Each row was made from one walk, in order. Every step used is in the known rows, and no mark comes twice. Write each row's walk.
In the rows, zero is written as 128.
Known rows
badalir, tiruze, gaguv: [165 150 133 111 121 123 132 136 135  79 191 118  97  92 124 141 107  99
 137 102 146 153 108 169 174 191 101 134 114 144  58  90]
lotos, vizuv, tiruze: [125 138 105 141 158 146 117 136 123 159 146 137 133 185 119 100  96 146
 115 120 175 147 169 156 135 102  88 130 160 109 114 150]
puva, gaguv, lotos: [ 98 152 102  99 155  40 144 105 165  86 162  74 128 148 164 180  92 130
 104 161 141 141  79 138 111 140  81 119 143 108  85 125]
puva, gaguv, lotos, vizuv: [ 92 162  81 122 170  62 148 121 144 124 153  63 145 169 139 146  80 123
 121 135 157 153  96 121 116 123  71 118 155 126  73 118]
lotos, vizuv, tiruze, mopi: [127 145 124 119 144 135 114 118 128 171 145 134 145 192  85  84  88 152
 160 132 167 130 200 158 135  68  74 147 140 111 124 166]
gaguv, tiruze, mopi, gopib: [186  99  66  94 104  65 163 128 136 114 157 135  87 137 127 119 142 138
 138 129 154 120 130 144 108 124 128 150  98 111 104 143]
badalir, tiruze, mopi, gopib: [187 130  86  96 100  91 155 101 142  97 187 131  89 152  87 134 134 101
 168 142 146 119 111 151 126 132  75 150 103 132  60 138]
mopi, tiruze, gaguv: [149 101 114 147 114 115 105 116 154 106 176 139 129  86 162 141 147 136
 109  89 152 166 149 168 149 164 129 101 118 123 116  79]
suda, tiruze: [135  92 151 105 114 117 146 154 114 118 137 138 113 111 149 177 179 102
 109  87 154 119 138 128 112 143  73 135 156 126  67 120]
danu, puva, gaguv, lotos, vizuv, tiruze, sedob: [ 88 166 109  95 161  42 118 129 125 145 169  76 185 146 116  80  59 142
 120 154 136 161 113 104 118 150 112 139 181 100  96 143]
gaguv, tiruze, mopi, gopib, kovi: [180 108  98  73 104  67 175  99  99 144 130 159  66 160 126 137 134 116
 123 118 165 110 130 129 121 106 143 140  83 114 116 150]
kovi, gopib, mopi, tiruze, gaguv, lotos: [120  85 117 120 147  63  96  81 139 102 212  86 143  70 135 177 122 134
  77 108 139 194 143 185 155 151 127 121  92 119 152  71]
lotos, gaguv, tiruze: [160 126  60 117 130  70 143 161 102 107 153 167  88 157 134 106 121 149
  76 126 148 160 140 128 107 130 124 128 135 107 103 107]
lotos, vizuv, tiruze, mopi, gopib, kovi: [140 136 109 121 138 132 132  74  90 200 141 154 116 232  91  90 106 123
 142 143 177 113 171 135 129  47  93 133 104 111 141 185]
puva, bupo: [129 120 159 166 111 150 127 135 117  75 141 182 114 122 160 150  87 156
 126 117 138 145 151 154  95 149  68 145 135 110  89 152]
gopib, mopi, tiruze: [139  66  87 126 122 115 109 128 140 119 185 171 112 139 123 181 157 125
  75  97 201 157 180 153  89 124 105 121 125 120 134 106]
bupo, puva, gaguv, lotos, vizuv, tiruze, sedob: [ 95 198  78 109 164  79 113 127 116 144 178  89 149 138 134  51  69 137
 145 159 164 138 132 104  99 136 112 117 161 131 113 145]
lotos, gaguv, tiruze, mopi: [158 134  77  94 121  59 141 145 110 125 154 166  99 158  99  90 120 152
 122 137 147 142 162 131 108  99 107 147 120 108 112 119]
bupo, puva: [128 140 132 106 114 119 158 134 123  97 156 147 115  86 157 126  92 131
 141 135 182 142 147 122  91 146  89 125 134 141  63 111]
puva, gaguv: [121 144 123 103 148  87 133 132 168 103 159 130 121 154 157 157 121 109
 105 135 168 139 101 139  96 128  81 127 148 113  99 119]
bupo, puva, gaguv, lotos, vizuv, tiruze: [ 91 183  75 107 170  83 153 105 119 135 162  63 134 179 131  83  54 153
 136 170 173 132 127  96 107 130  90 102 152 141  83 131]
bupo, puva, gaguv: [116 159 111  90 137  95 159 133 146  94 166 124 116 120 161 123 107 110
 130 143 188 132 109  97  73 143  86 119 138 146  73 100]
puva, gaguv, lotos, vizuv, tiruze, suda: [100 190 141 158 209  63 105 124 150 136 167  86 163 187 137 111  70 135
 118 147 138 161 120 132 147  93 105  96 160  98 128 122]
gaguv, tiruze: [165 114  94  96 119  85 154 158 124 101 140 142  86 115 155 142 125 141
  99  98 164 146 129 153 128 162 137 133 134 115  91 113]
mukot, gaguv: [110 107 161  97 149  91 133 133 118 124 184 145 132 114 165 161 116 123
  79 121 186 165 147 153 121  99  68 134 123 119 126 129]
suda, tiruze, sedob: [139 107 155 110 111 115 109 176 119 126 155 170 127  71 152 147 189  87
 122  73 140 126 145 128 109 153  95 146 159 118  94 138]
danu, puva: [122 113 160  91 112  80 162 136 130  94 154 133 152  91 137 156  86 140
 116 126 156 162 134 121 111 160  96 144 151 107  48 111]
suda, tiruze, mopi, gopib: [158  80 111 104  94  94 158 124 125 128 156 135 114 134 122 157 198 101
 147 111 143  98 139 120  96 106  63 150 116 121  86 152]
suda, tiruze, gaguv: [134 100 162 118 117 126 133 155 124 109 158 126 125  71 152 158 170  89
 125  64 144 132 135 136 140 175  93 135 130 134  84 107]
kovi, gopib: [139 127 164 109 142  91 129 114 142 104 161 140 138  97 154 156 118 127
 100 124 138 168 119 180 145 118  94 141 135 104  96  99]
sedob, tiruze: [144 140 132  64 131 133 130 144 127  73 134 167 132 144 162 135 160 147
 115 109 141 144 142 149 118 167  98 121 132 110  69 133]

Write each row's walk
[146  86 133 121 131  93  65 130 133 136 206 186 141  74 125 142 178 106
  77  86 162 183 169 181 106 119 132 148 125 108 178  91] : kovi, gopib, mopi, tiruze, sedob
[140 142 153  40 119 122 129 131 138  93 136 160 141 150 130 121 157 152
 160 119 136 128 166 149 118 135  87 139 117 108  84 145] : sedob, tiruze, mopi
[171 140 156 132 145  72 141 180 139  95 148 166 106  88 158 133 125 127
 108  88 150 162 136 143 141 143 154 121 139 105 111  86] : gaguv, tiruze, suda
[101 139  96 138 153  85 151 119 121 121 145  88 145 138 134 150  68 145
 130 126 151 159 131 143 133 133  78 121 153 122  67 127] : gaguv, lotos, vizuv
[ 96 147 108 153 154  99 135 121 132 117 164  69 157  93 139 128  60 133
 142 107 138 171 129 150 165 162  94 125 127 129  85 115] : tiruze, gaguv, lotos, vizuv
[110 168 151 175 187  86 105 122 133 132 159 106 159 152 133 112  56 160
 123 136 132 169 157 150 165  98 111 107 155  92 122 139] : gaguv, lotos, vizuv, tiruze, suda
[134 144 142 121 132 117  62 142 140 128 176 180 135 129 148 107 112 143
 107 138 144 143 156 178 127 123 116 154 151  85 154 178] : vizuv, tiruze, sedob
[159 145  76 124 126  68 104 184 100 119 169 198 102 111 135  70 137 129
  89 113 140 163 145 135 101 142 145 149 145  97 132 123] : lotos, gaguv, tiruze, sedob
[142  84 139 131 139 108  89 111 139 119 210 142 132  74 127 152 156 109
  79  78 166 188 164 188 139 140 126 133  99 124 165  57] : kovi, gopib, mopi, tiruze, gaguv
[109 107 148 117 121  83 140 124 121  97 158  65 133  68 161 177 133 114
 123  97 114 135 116 139 153 186  88 123 127 126  72 118] : suda, tiruze, gaguv, lotos
[167 129 106 100 113  78 116 184 122 116 155 171 100  76 156 109 137 122
 110  90 150 149 134 158 122 170 159 149 145 108 120 128] : gaguv, tiruze, sedob
[151 110  98 121 105  86 139 105 153 111 173 142 124 141 123 143 133 130
 151 149 150 124 132 151 101  93  76 148 102 102 110 158] : tiruze, mopi, gopib
[141 114 123 120 122 105 157  94 106 131 145 171  94 154 158 167 123 102
  90 131 170 129 108 134 112 109 105 123 103 105 103 153] : mopi, gopib, kovi
[155  93 176 160 165  87  88 126 147 115 200 180 143  85 128 160 164 108
  77  84 161 197 171 169 127  96 132 116 123 104 171  48] : kovi, gopib, mopi, tiruze, suda
[145  99 136  47 132  53 158 142 109 138 172 132 105 120 133 125 121 135
 107 109 178 145 168 144 133  96  98 151  98 127 133 126] : mukot, gaguv, tiruze, mopi
[ 80 131 135  86 169  67 127  92 101 177 186  74 166 182 106 106  58 169
 123 157 165 148 190 149 154  54  52 136 117 119 147 171] : mukot, gaguv, lotos, vizuv, tiruze, mopi
[110 161 115  98 162 118 135 136 108  94 143  86 160 119 149  99 112 153
 147  92 120 164 135 143 163 192 111 114 120 129  68 112] : sedob, tiruze, gaguv, lotos, vizuv
[111  77  89 137 135  80 101 102 143  99 202  96 132  95 134 184 117 133
  92 111 164 171 159 161 130 167 119 113  98 120 142 103] : gopib, mopi, tiruze, gaguv, lotos
[154 117  97 118 116  97 113  92 149 131 175 141 122 188 115 115 124 155
 132 171 143 115 150 166 114  84  89 146 105  86 143 191] : vizuv, tiruze, mopi, gopib
[139  83 106 130 116 112  66 151 137 131 197 195 131 101 124 146 174 104
  90  91 187 162 182 156  84 136 121 144 136 111 165 119] : gopib, mopi, tiruze, sedob
[151 123 181 112 171  51 143 180 109 120 181 154 115  82 173 132 124 118
  72  86 170 182 149 140 145 112 134 118 118 116 143  86] : mukot, gaguv, tiruze, suda
[123 152 128 156 157 153  97 137 126 151 165 123 147 148 126  82  90 134
 127 100 166 157 168 165 166 131 106 131 135 118 133 130] : lotos, vizuv, tiruze, gaguv
[147  71 117 114 134 101 102 109 133 123 191 155 124 112 124 175 163 121
  63  94 180 180 167 174 113 110 112 131 121 114 146  75] : kovi, gopib, mopi, tiruze
[ 78 119 125 114 171  69 149 123  95 143 177  81 155 128 144 145  74 137
  94 122 176 174 147 137 139 104  51 123 131 133 101 126] : mukot, gaguv, lotos, vizuv
[155 116 156 173 138  93 108 130 156 106 163 183 139  96 160 151 154 131
 107  95 143 178 158 148 138 119 133  87 145 107 123  72] : mopi, tiruze, suda
[172 125  59  90 117  55 162 102  73 148 141 180  71 195 109  98 133 124
 103 144 154 124 137 106  99  73 128 133  83 105 127 140] : lotos, gaguv, tiruze, mopi, gopib, kovi
[106  88  72 157 150 101 107 116 120 134 195  88 145 116 106 146 108 125
 110  79 181 179 175 146 132 152 112 115 113 138 134  89] : gopib, mopi, tiruze, gaguv, lotos, vizuv
[161 176 137 101 160  56 167 175 138  92 156 144  95  86 168  93 118 105
 136 107 174 149 111  85  99 152 165 100 138 140  94  54] : bupo, puva, gaguv, tiruze, suda
[102 146 104 113 149  90 124  87 129 151 152  81 151 191  93 110  59 174
 160 169 141 132 175 156 151  85  73 135 136 106 113 176] : gaguv, lotos, vizuv, tiruze, mopi
[104 143 125 127 147  87  99  94 143  98 178  76 140 125 158 140  59 168
 110 158 117 150 126 184 176 158 115 122 116  93 129 155] : vizuv, tiruze, gaguv, lotos
[133 167  96 133 147 104 154 120 115 101 185  55 118 103 101 123  61 107
 159 102 135 166 109 153 188 194  91 124 129 157  35  90] : badalir, tiruze, gaguv, lotos, vizuv
[114 140  96 111 143  82 141  44  91 181 142  99 122 225  98 112  68 150
 138 170 147 115 147 132 143  61  95 125 103 104 131 197] : gaguv, lotos, vizuv, tiruze, mopi, gopib, kovi
[127 144 143 134 139 132  89 122 147 113 175 128 133 129 153 118  93 144
 111 129 146 147 150 180 161 147 114 133 117  98 146 145] : vizuv, tiruze, gaguv
